Known rows, with every step that occurs
komip-zanak: .62; -.09; -.06; .03; .33; .36; .30; .22; -.28; -.10; -.05; .10; -.34; -.29; -.01; -.03; .20; .49; -.19; -.13; .16
dimeze-zanak-komip-nipak: .51; -.06; .09; -.05; -.09; .39; .02; .01; -.04; .05; .04; .24; -.53; -.29; -.67; -.19; .20; .36; -.40; .32; .09
gifo-dimeze-zanak-komip-nipak: .58; -.14; -.03; .04; .09; .47; .14; -.21; -.24; .11; .21; .42; -.53; -.12; -.59; -.05; .12; .42; -.29; .23; -.05
zanak-komip-gifo: .66; -.11; .05; -.05; .14; .28; .24; .11; -.11; -.02; .13; .01; -.23; -.28; -.17; .11; .14; .17; -.39; .15; .22
nipak-gifo: .41; -.10; -.04; .05; .14; .32; .08; .04; -.28; -.09; -.04; -.09; -.25; -.30; -.10; .13; .07; .14; -.11; -.07; .30
gifo-dimeze-zanak-komip: .42; -.19; -.25; .11; .27; .47; .11; -.01; -.23; .25; .07; .40; -.33; -.17; -.38; -.08; .34; .53; -.18; .26; -.11
komip-gifo: .71; -.06; .11; -.02; .32; .19; .27; .04; -.16; -.27; .30; -.08; -.12; -.32; -.13; .17; .13; .09; -.34; -.14; .35
falop-komip-zanak: .46; -.03; -.12; -.01; .17; .49; .29; .18; -.23; .06; -.27; .16; -.42; -.25; .04; -.06; .01; .28; -.18; .24; .03
dimeze-nipak: .61; .02; .01; -.10; -.10; .29; .13; .02; .01; -.36; .10; .12; -.38; -.27; -.29; -.18; .02; .03; -.26; .08; .41
gifo-dimeze-nipak-zanak: .52; -.10; -.01; .19; .23; .36; .26; -.26; -.27; -.15; .30; .50; -.53; -.02; -.40; -.12; .13; .34; -.11; -.03; .18
dimeze-nipak-zanak-komip: .39; -.06; .00; .05; -.13; .36; .13; .02; .01; .02; -.05; .42; -.65; -.19; -.51; -.32; .17; .36; -.26; .31; .19
falop-komip-nipak-gifo: .38; .02; .13; -.08; -.17; .36; .11; -.16; -.25; -.10; -.15; .02; -.53; -.18; -.23; .14; -.31; -.19; -.24; .27; .18
nipak-gifo-dimeze-zanak-komip: .29; -.24; -.19; .26; .23; .50; .05; -.19; -.36; .38; -.03; .31; -.37; -.11; -.32; .07; .24; .53; -.06; .23; -.15
gifo-dimeze: .64; -.12; -.16; .00; .35; .33; .21; .00; -.33; -.15; .23; .21; -.18; -.15; -.09; .13; .14; .19; -.13; -.09; .19
zanak-nipak: .66; -.06; -.09; -.14; .12; .21; -.16; .09; -.42; .01; -.05; -.14; -.38; -.37; .01; -.08; .14; .09; -.18; -.06; .41
nipak-zanak-komip: .34; -.12; -.08; .06; .12; .35; .10; .18; -.17; .17; -.09; .33; -.43; -.26; -.40; -.17; .35; .48; -.25; .20; .12
gifo-dimeze-nipak: .66; -.05; -.09; .00; .08; .37; .26; -.18; -.19; -.30; .25; .31; -.38; -.09; -.24; -.04; -.02; .11; -.15; .01; .25
dimeze-zanak-komip: .37; -.11; -.15; .03; .05; .41; .00; .18; -.03; .17; -.10; .23; -.33; -.36; -.45; -.21; .42; .47; -.29; .35; .04
komip-falop: .88; .03; -.13; .04; .14; .47; .14; .06; -.16; -.21; .01; .00; -.08; -.26; -.39; .11; .10; .04; -.14; .02; .38
falop-dimeze: .45; .05; -.14; .00; .11; .46; .29; .16; -.06; -.11; .11; .26; -.29; -.25; -.11; -.05; .11; -.06; -.17; -.07; .26
dimeze-nipak-zanak-komip-gifo: .55; -.07; .24; .14; .03; .29; .28; -.13; .00; -.02; .20; .30; -.59; -.18; -.48; -.15; .12; .34; -.40; .18; .21
zanak-komip: .51; -.11; -.14; -.11; -.03; .36; .07; .25; -.10; .03; -.12; .12; -.29; -.30; -.19; -.09; .20; .22; -.28; .25; .20
gifo-dimeze-nipak-zanak-komip: .44; -.14; -.09; .16; .04; .44; .24; -.19; -.21; .08; .12; .62; -.66; .00; -.44; -.18; .14; .42; -.16; .23; .03
zanak-dimeze-nipak-gifo: .45; -.09; -.16; .14; -.05; .37; .23; -.33; -.29; -.11; .13; .17; -.53; -.13; -.02; .05; -.06; .04; -.09; .02; .23
dimeze-zanak: .43; -.08; -.07; .06; .25; .32; .01; .11; -.09; -.04; .07; .12; -.21; -.36; -.42; -.13; .42; .36; -.22; .07; .19

Rows
.76; -.06; -.15; .30; .05; .65; .27; -.33; -.21; .07; .09; .57; -.54; .05; -.66; -.07; .03; .38; -.09; .29; .07 => gifo-dimeze-nipak-zanak-komip-falop
.24; -.04; -.11; .22; .17; .50; -.15; -.22; -.42; .40; -.03; .06; -.62; -.27; -.13; -.11; .15; .11; .01; -.08; .12 => falop-dimeze-zanak-nipak-gifo
.40; -.15; -.22; .15; .35; .31; .26; -.07; -.40; .05; .17; .40; -.42; -.18; -.14; .00; .38; .37; -.16; -.08; .11 => nipak-zanak-dimeze
.47; .11; -.06; -.02; -.16; .49; .33; -.03; .11; -.25; .15; .33; -.52; -.20; -.22; -.23; -.07; -.17; -.19; .04; .31 => falop-dimeze-nipak
.67; .08; -.29; .10; -.06; .76; .27; .08; -.01; .12; -.07; .31; -.30; -.17; -.37; .00; .01; -.02; -.14; .25; .16 => zanak-komip-falop-dimeze
.59; -.17; -.25; .39; .26; .72; .07; -.34; -.36; .38; -.04; .26; -.27; -.04; -.53; .19; .13; .47; .02; .25; -.10 => nipak-gifo-dimeze-zanak-komip-falop
.56; -.10; -.02; .14; .46; .33; .01; -.41; -.55; .32; .18; .13; -.48; -.11; -.05; .10; .04; .13; -.20; .17; -.04 => falop-komip-gifo-dimeze-zanak-nipak
.64; .14; -.07; .25; -.14; .71; .27; -.35; -.04; -.12; .03; .18; -.46; -.10; -.37; .05; -.26; -.19; .01; .03; .33 => komip-falop-dimeze-nipak-gifo
.79; .18; -.11; .13; -.13; .69; .34; -.18; .09; -.24; .13; .30; -.39; -.14; -.43; -.09; -.17; -.19; -.12; .07; .37 => komip-falop-dimeze-nipak
.57; .10; -.15; .22; -.31; .80; .25; -.26; .01; .11; -.13; .28; -.56; -.08; -.42; -.03; -.28; -.10; -.06; .29; .19 => zanak-komip-falop-dimeze-nipak-gifo
.66; -.09; -.18; .08; .14; .45; .47; -.16; -.31; -.11; .13; .32; -.62; -.16; .09; -.10; .03; .41; -.19; -.02; .12 => komip-zanak-dimeze-nipak
.65; -.17; .04; .21; .62; .32; .28; -.26; -.31; -.04; .48; .18; -.15; -.14; -.33; .17; .30; .38; -.26; -.11; .05 => komip-gifo-dimeze-zanak
.48; -.17; -.11; .13; .34; .39; .16; -.15; -.48; -.04; .11; .11; -.24; -.08; -.03; .26; .04; .19; -.02; -.15; .13 => nipak-gifo-dimeze
.49; -.16; .16; .12; .30; .26; .25; .03; -.17; .11; .15; .21; -.41; -.22; -.37; .02; .29; .41; -.35; .07; .14 => nipak-zanak-komip-gifo
.82; -.08; .14; .07; .28; .30; .41; -.33; -.21; -.34; .52; .19; -.33; -.07; -.20; .14; -.10; .06; -.27; -.09; .27 => komip-gifo-dimeze-nipak
.56; -.15; .01; .03; .00; .45; .19; -.26; -.42; .07; .09; .22; -.54; -.02; -.28; .20; -.19; .20; -.18; .12; .04 => zanak-komip-nipak-gifo-dimeze
.50; -.15; -.17; .15; .43; .39; .12; -.10; -.27; .01; .24; .30; -.20; -.16; -.35; .00; .34; .44; -.14; .00; .02 => gifo-dimeze-zanak
.68; -.07; -.13; .18; .13; .55; .13; .04; -.15; .18; -.12; .29; -.33; -.20; -.61; -.04; .24; .41; -.15; .27; .16 => nipak-zanak-komip-falop
.73; .14; -.19; .09; -.30; .77; .33; -.11; .15; -.03; -.01; .40; -.51; -.12; -.46; -.17; -.16; -.11; -.18; .35; .24 => zanak-komip-falop-dimeze-nipak
.51; -.10; -.02; .00; .13; .25; -.19; -.09; -.56; .14; -.15; -.24; -.43; -.29; .08; .04; .03; .08; -.05; -.10; .36 => zanak-nipak-gifo
.37; .00; -.05; .03; .06; .38; .31; -.27; -.36; .04; .07; .51; -.72; -.08; -.27; .00; -.01; .07; -.27; .26; -.01 => falop-komip-nipak-zanak-dimeze
.79; -.12; .05; .05; .54; .27; .38; -.18; -.38; -.21; .46; .12; -.13; -.11; -.08; .30; .09; .16; -.25; -.20; .21 => komip-gifo-dimeze
.57; -.15; -.01; .13; .28; .36; -.03; -.06; -.71; .28; -.21; -.17; -.60; -.28; .22; .02; .00; .44; -.02; -.25; .19 => komip-zanak-nipak-gifo
.53; -.09; -.08; .00; .22; .29; -.27; .01; -.36; .18; -.02; -.02; -.42; -.37; -.22; -.22; .35; .31; -.19; .01; .24 => dimeze-zanak-nipak
.33; .02; -.14; .14; .21; .52; .19; .04; .01; .05; .13; .35; -.33; -.30; -.35; -.18; .29; .15; -.15; .02; .11 => falop-dimeze-zanak
.40; -.04; -.02; .17; .21; .49; .31; -.04; .03; .25; .22; .32; -.40; -.25; -.35; -.06; .24; .23; -.35; .19; -.02 => falop-dimeze-zanak-komip-gifo
.57; -.20; .04; .22; .49; .34; .37; -.17; -.36; .18; .33; .41; -.41; -.03; -.30; .14; .23; .47; -.26; .02; -.01 => nipak-zanak-komip-gifo-dimeze
.53; -.13; .07; .10; .25; .31; .15; .01; -.02; .14; .18; .12; -.28; -.32; -.41; -.02; .31; .40; -.39; .23; .08 => dimeze-zanak-komip-gifo
.45; -.04; .07; .06; -.12; .33; .09; -.15; -.14; -.24; .00; -.01; -.45; -.24; -.23; -.04; -.08; .04; -.15; .02; .37 => dimeze-nipak-gifo
.38; -.13; -.04; .14; .20; .29; -.30; -.16; -.51; .30; -.13; -.15; -.49; -.35; -.16; -.08; .23; .31; -.06; -.04; .22 => dimeze-zanak-nipak-gifo
.33; .08; .02; .15; .01; .49; .30; -.10; .02; -.10; .17; .54; -.64; -.14; -.42; -.30; .10; .09; -.15; -.01; .26 => falop-dimeze-nipak-zanak
.35; -.20; -.12; .28; .41; .42; .07; -.26; -.42; .14; .14; .18; -.28; -.12; -.29; .13; .23; .43; -.02; -.05; -.02 => nipak-gifo-dimeze-zanak
.60; -.04; -.19; -.02; -.02; .33; .29; -.16; -.17; -.21; .23; .29; -.47; -.18; -.06; -.09; .06; .06; -.23; .09; .28 => zanak-dimeze-nipak
